Each row was made from one small tree. The marks that hang from a mark follow it in brackets, in alphabetical order. Every link used is in the known rows. Write each row's tree.
Known rows:
vepim(pevip(disu tuga(gapo))): [  9.8 -28.2  -7.1 -21.0 -17.9  28.7 -10.2  16.1 -25.4  15.1   4.3   5.8
 -30.5 -17.5 -31.7  22.5 -14.0  12.9]
tazul(pevip): [ -9.4 -46.7 -17.8  14.3 -10.3  21.9  -8.3  -1.0   2.4  -2.0 -15.0 -12.6
  -3.7   4.0 -13.0  12.0  -0.1 -12.4]
sikit(disu): [  1.5 -39.4  11.4   2.4 -13.8   8.9 -35.2   7.1 -20.6   6.1  -6.3  -7.0
 -11.8   5.0 -22.7   8.9   5.4  -2.5]
pevip(disu tazul tuga(gapo) vepim): [ 19.0 -10.8 -32.4  -9.5  -3.4  18.3 -52.8  -4.4 -25.8   4.7  20.3   7.8
 -18.5 -21.5 -20.9  -9.8 -30.6 -21.9]
sikit(disu(gapo pevip(vepim))): [-27.2 -18.6  11.0   5.8   0.2   3.6 -33.3 -24.9 -43.2   5.4 -30.9  -8.0
 -34.2   8.4 -32.2  16.9  -2.9  -3.5]
pevip(disu(gapo) tazul tuga vepim): [ -2.1 -13.9 -17.3 -11.9   1.0  20.8 -61.0 -19.5 -37.5   5.4  13.6  -0.3
 -21.0 -15.0 -25.2 -13.9 -33.5 -22.6]
disu(gapo pevip(tazul tuga vepim)): [-18.0 -14.7 -19.3  -1.7   1.9  19.1 -36.8 -36.5 -38.5 -18.3  -8.6 -20.4
 -34.3   2.4 -26.7   0.9 -29.3 -21.4]
pevip(tuga vepim): [  6.6 -21.2 -48.0  -1.3  -6.8  28.5 -33.0  -8.3 -25.4 -15.7   2.2 -28.9
 -10.5  -3.2  -1.0  -7.3 -14.2 -19.9]
vepim(pevip): [  8.8 -38.6  -6.5  -6.9 -28.4  29.4  -0.7  -6.2 -19.7 -10.7 -16.1  -0.8
 -19.7   8.2 -18.9  12.3  -4.9   2.0]
tazul(pevip(disu tuga)): [-12.2 -45.0  -9.3  -8.8  -4.1  28.3 -22.0  17.4  -8.1  13.5  -3.2  -5.4
 -11.5  -8.6 -21.8  13.6 -17.4  -6.8]
tazul(pevip(disu tuga(gapo) vepim)): [ -7.6 -21.3 -38.4   2.0   4.9  21.5 -22.3   5.0 -14.5  16.5  -3.3   0.9
 -17.4 -20.2 -14.5  13.3 -16.1  -9.2]
gapo(tuga(pevip(disu))): [ 16.7 -37.3  -0.6 -10.2 -20.1  23.7  -8.0   5.2 -17.9  -2.4 -10.2  14.6
 -22.3  -7.7 -34.7  17.3 -10.7   5.5]
tuga(gapo): [ 13.9 -27.4 -27.0  17.0 -14.1  13.2 -18.6   3.3  -2.6   5.1   7.3 -25.6
  -6.0 -12.5 -23.2  13.2  15.1  -7.8]
tazul(pevip(disu(gapo) tuga)): [-27.4 -38.6  -3.9  -2.8   3.6  23.4 -24.6   7.3 -13.7  23.5  -1.1 -14.7
 -16.8 -15.5 -29.9  19.4 -11.1  -1.9]
sikit(disu(pevip(tazul))): [ -4.8 -39.3  28.4  -4.9 -13.4   6.2 -35.8  -7.0 -26.7  -8.0 -18.0  10.0
 -27.5  17.2 -36.0   8.8 -17.0  -9.7]
tuga(gapo pevip(tazul vepim)): [ 17.4 -10.8 -35.3  16.7 -10.2   7.9 -11.1 -21.8  -2.8 -18.3  -9.2  25.2
 -13.1 -11.0 -28.4   5.7 -13.5 -22.2]
tazul(pevip(disu(gapo) tuga vepim)): [-27.0 -23.6 -24.7  -0.5   8.7  23.2 -29.5  -9.2 -23.8  17.1  -9.0  -7.2
 -19.2 -14.6 -18.0   9.6 -18.8 -10.2]
gapo(tuga(pevip(disu vepim))): [ 17.0 -24.1 -19.6  -7.7 -15.9  23.8 -13.0  -9.6 -27.4  -7.6 -17.2  21.8
 -24.7  -6.7 -24.1   9.1 -17.5  -2.0]
disu(gapo pevip(tazul)): [-15.8 -30.6   9.7   5.5  -9.3  13.8 -28.8 -30.4 -23.0 -10.0 -13.2 -15.1
 -25.8   7.7 -41.8   8.5 -12.7 -17.0]
pevip(disu tuga vepim): [  6.8 -20.2 -28.8 -16.6  -6.8  29.4 -45.3   1.4 -31.5   5.1   1.2  -6.6
 -11.4 -10.3 -14.3  -8.0 -23.3 -17.0]

Which tree is each row?
[ -2.8 -31.9  20.5   3.9  -7.1   2.2 -25.8 -12.2 -30.9  -0.6  -1.2  10.3
 -36.8  -5.1 -37.9  19.9  -6.8   9.2] : sikit(disu(gapo(tuga(pevip(tazul)))))
[ 17.5 -24.7   2.8   0.5 -14.6   8.2 -16.7   3.3   2.6   6.2  -2.2  37.5
 -11.7 -18.5 -52.3  14.5 -14.1 -11.8] : tuga(gapo pevip(disu tazul))
[  4.1 -18.3 -23.1  10.3  -7.3  14.7 -17.9 -35.3 -28.4 -18.2  -4.9   2.0
 -30.8  -7.2 -24.7   7.2 -14.0  -7.3] : disu(gapo(tuga(pevip(tazul vepim))))
[ 12.1 -36.3  13.8 -10.3 -19.9  16.8 -22.3  -0.8  -3.1  -4.7 -13.0  40.0
  -6.2  -2.9 -47.3   2.9 -24.6 -18.4] : tuga(pevip(disu tazul))
[ -1.1 -31.0  12.5 -25.5 -14.5  28.0 -28.7  -6.5 -35.6   6.0   7.2  12.9
 -34.8  -9.5 -37.3   7.8 -31.7   2.5] : vepim(pevip(disu(gapo) tazul tuga))
[-24.3 -39.8   4.4   6.7  -2.7  18.4 -22.0  -2.8  -8.6  25.4 -13.3  -2.1
 -10.5  -9.2 -33.0  17.6  -2.2  -5.2] : tazul(pevip(disu(gapo)))
[-15.2 -15.4 -10.3   8.0  -4.1  13.4 -33.4 -46.4 -33.4 -16.4 -21.3  -7.4
 -27.6   9.0 -30.1  -0.8 -20.4 -25.0] : disu(gapo pevip(tazul vepim))
[  0.5 -31.5  15.9  -4.7 -11.4  14.9 -51.9 -12.5 -20.2  14.3   8.6   5.8
 -11.7  -9.2 -42.7  -5.3 -14.6 -17.4] : pevip(disu(gapo) tazul)
[  1.7 -31.9   3.4  -4.6 -11.5  20.1 -36.2  -4.3 -32.1  20.5   6.4 -15.9
 -23.8 -14.6 -33.9  10.8   0.3   5.0] : pevip(disu(gapo(tuga)))
[ 17.2 -24.6 -34.7   4.3 -16.2  23.2  -2.8 -17.4 -22.9 -24.0 -16.4   3.4
 -23.5  -1.1 -12.9   9.5 -10.4  -4.2] : gapo(tuga(pevip(vepim)))
[  2.6 -15.4 -18.8  -2.1  -5.9  20.2 -42.3 -22.0 -43.9  13.6  -2.6  -7.0
 -26.8 -13.3 -20.6   0.3  -8.3  -3.9] : pevip(disu(gapo(tuga)) vepim)
[ 23.7 -38.2 -11.6   0.4 -21.5  20.4  -8.8  -9.8 -12.9 -26.7  -0.9  10.6
 -24.0   0.4 -24.7   8.2 -17.4  -5.5] : gapo(tuga(pevip(tazul)))
[ -2.1 -15.0  -1.9  -1.6  -7.0  11.8 -29.8 -27.6 -19.6  -1.6 -18.7  37.6
 -14.3  -8.6 -42.9  -0.7 -26.3 -21.8] : tuga(pevip(disu(gapo) tazul vepim))
[-16.3 -25.9 -20.9   6.5   1.6  20.4 -24.3 -20.2 -29.7  15.7 -14.8   2.6
 -26.2 -10.4 -15.7  11.0 -11.3  -3.1] : tazul(pevip(disu(gapo(tuga)) vepim))
[ -8.3 -36.3 -35.7  13.4  -0.2  20.9  -6.4  12.6   1.9   5.1   5.8 -27.2
 -13.5 -14.9 -13.9  23.5  -1.1  -3.6] : tazul(pevip(tuga(gapo)))
[ -6.8 -24.9   2.7 -11.2  -4.0  11.5 -42.8 -12.7 -40.7 -15.4 -13.8   5.2
 -35.2  12.5 -22.1   1.9 -32.1 -14.3] : sikit(disu(pevip(tazul tuga vepim)))
[ -1.8 -17.8 -26.6  12.0  -6.5  17.4  -8.5 -28.4 -28.6 -10.3 -11.9 -11.0
 -28.9  -9.0 -23.0  15.7  -1.5   0.5] : disu(gapo(tuga(pevip(vepim))))
[ 24.1 -24.9 -29.7   2.4 -17.2  20.6 -13.4 -24.5 -22.7 -32.5  -8.2  17.3
 -25.5   1.1 -14.6  -0.5 -24.1 -12.8] : gapo(tuga(pevip(tazul vepim)))
[ 10.1 -16.1 -12.6  -4.4  -7.0  17.6 -54.8 -31.7 -43.5   3.2   7.2  10.4
 -28.9 -10.5 -22.8 -12.3 -25.2 -14.7] : pevip(disu(gapo(tuga)) tazul vepim)
[-27.6 -31.9  29.5   3.4  -4.1   3.2 -28.4 -11.0 -34.1  10.9 -23.6 -14.5
 -31.7   7.3 -42.8  25.6   3.5   3.8] : sikit(disu(gapo pevip))
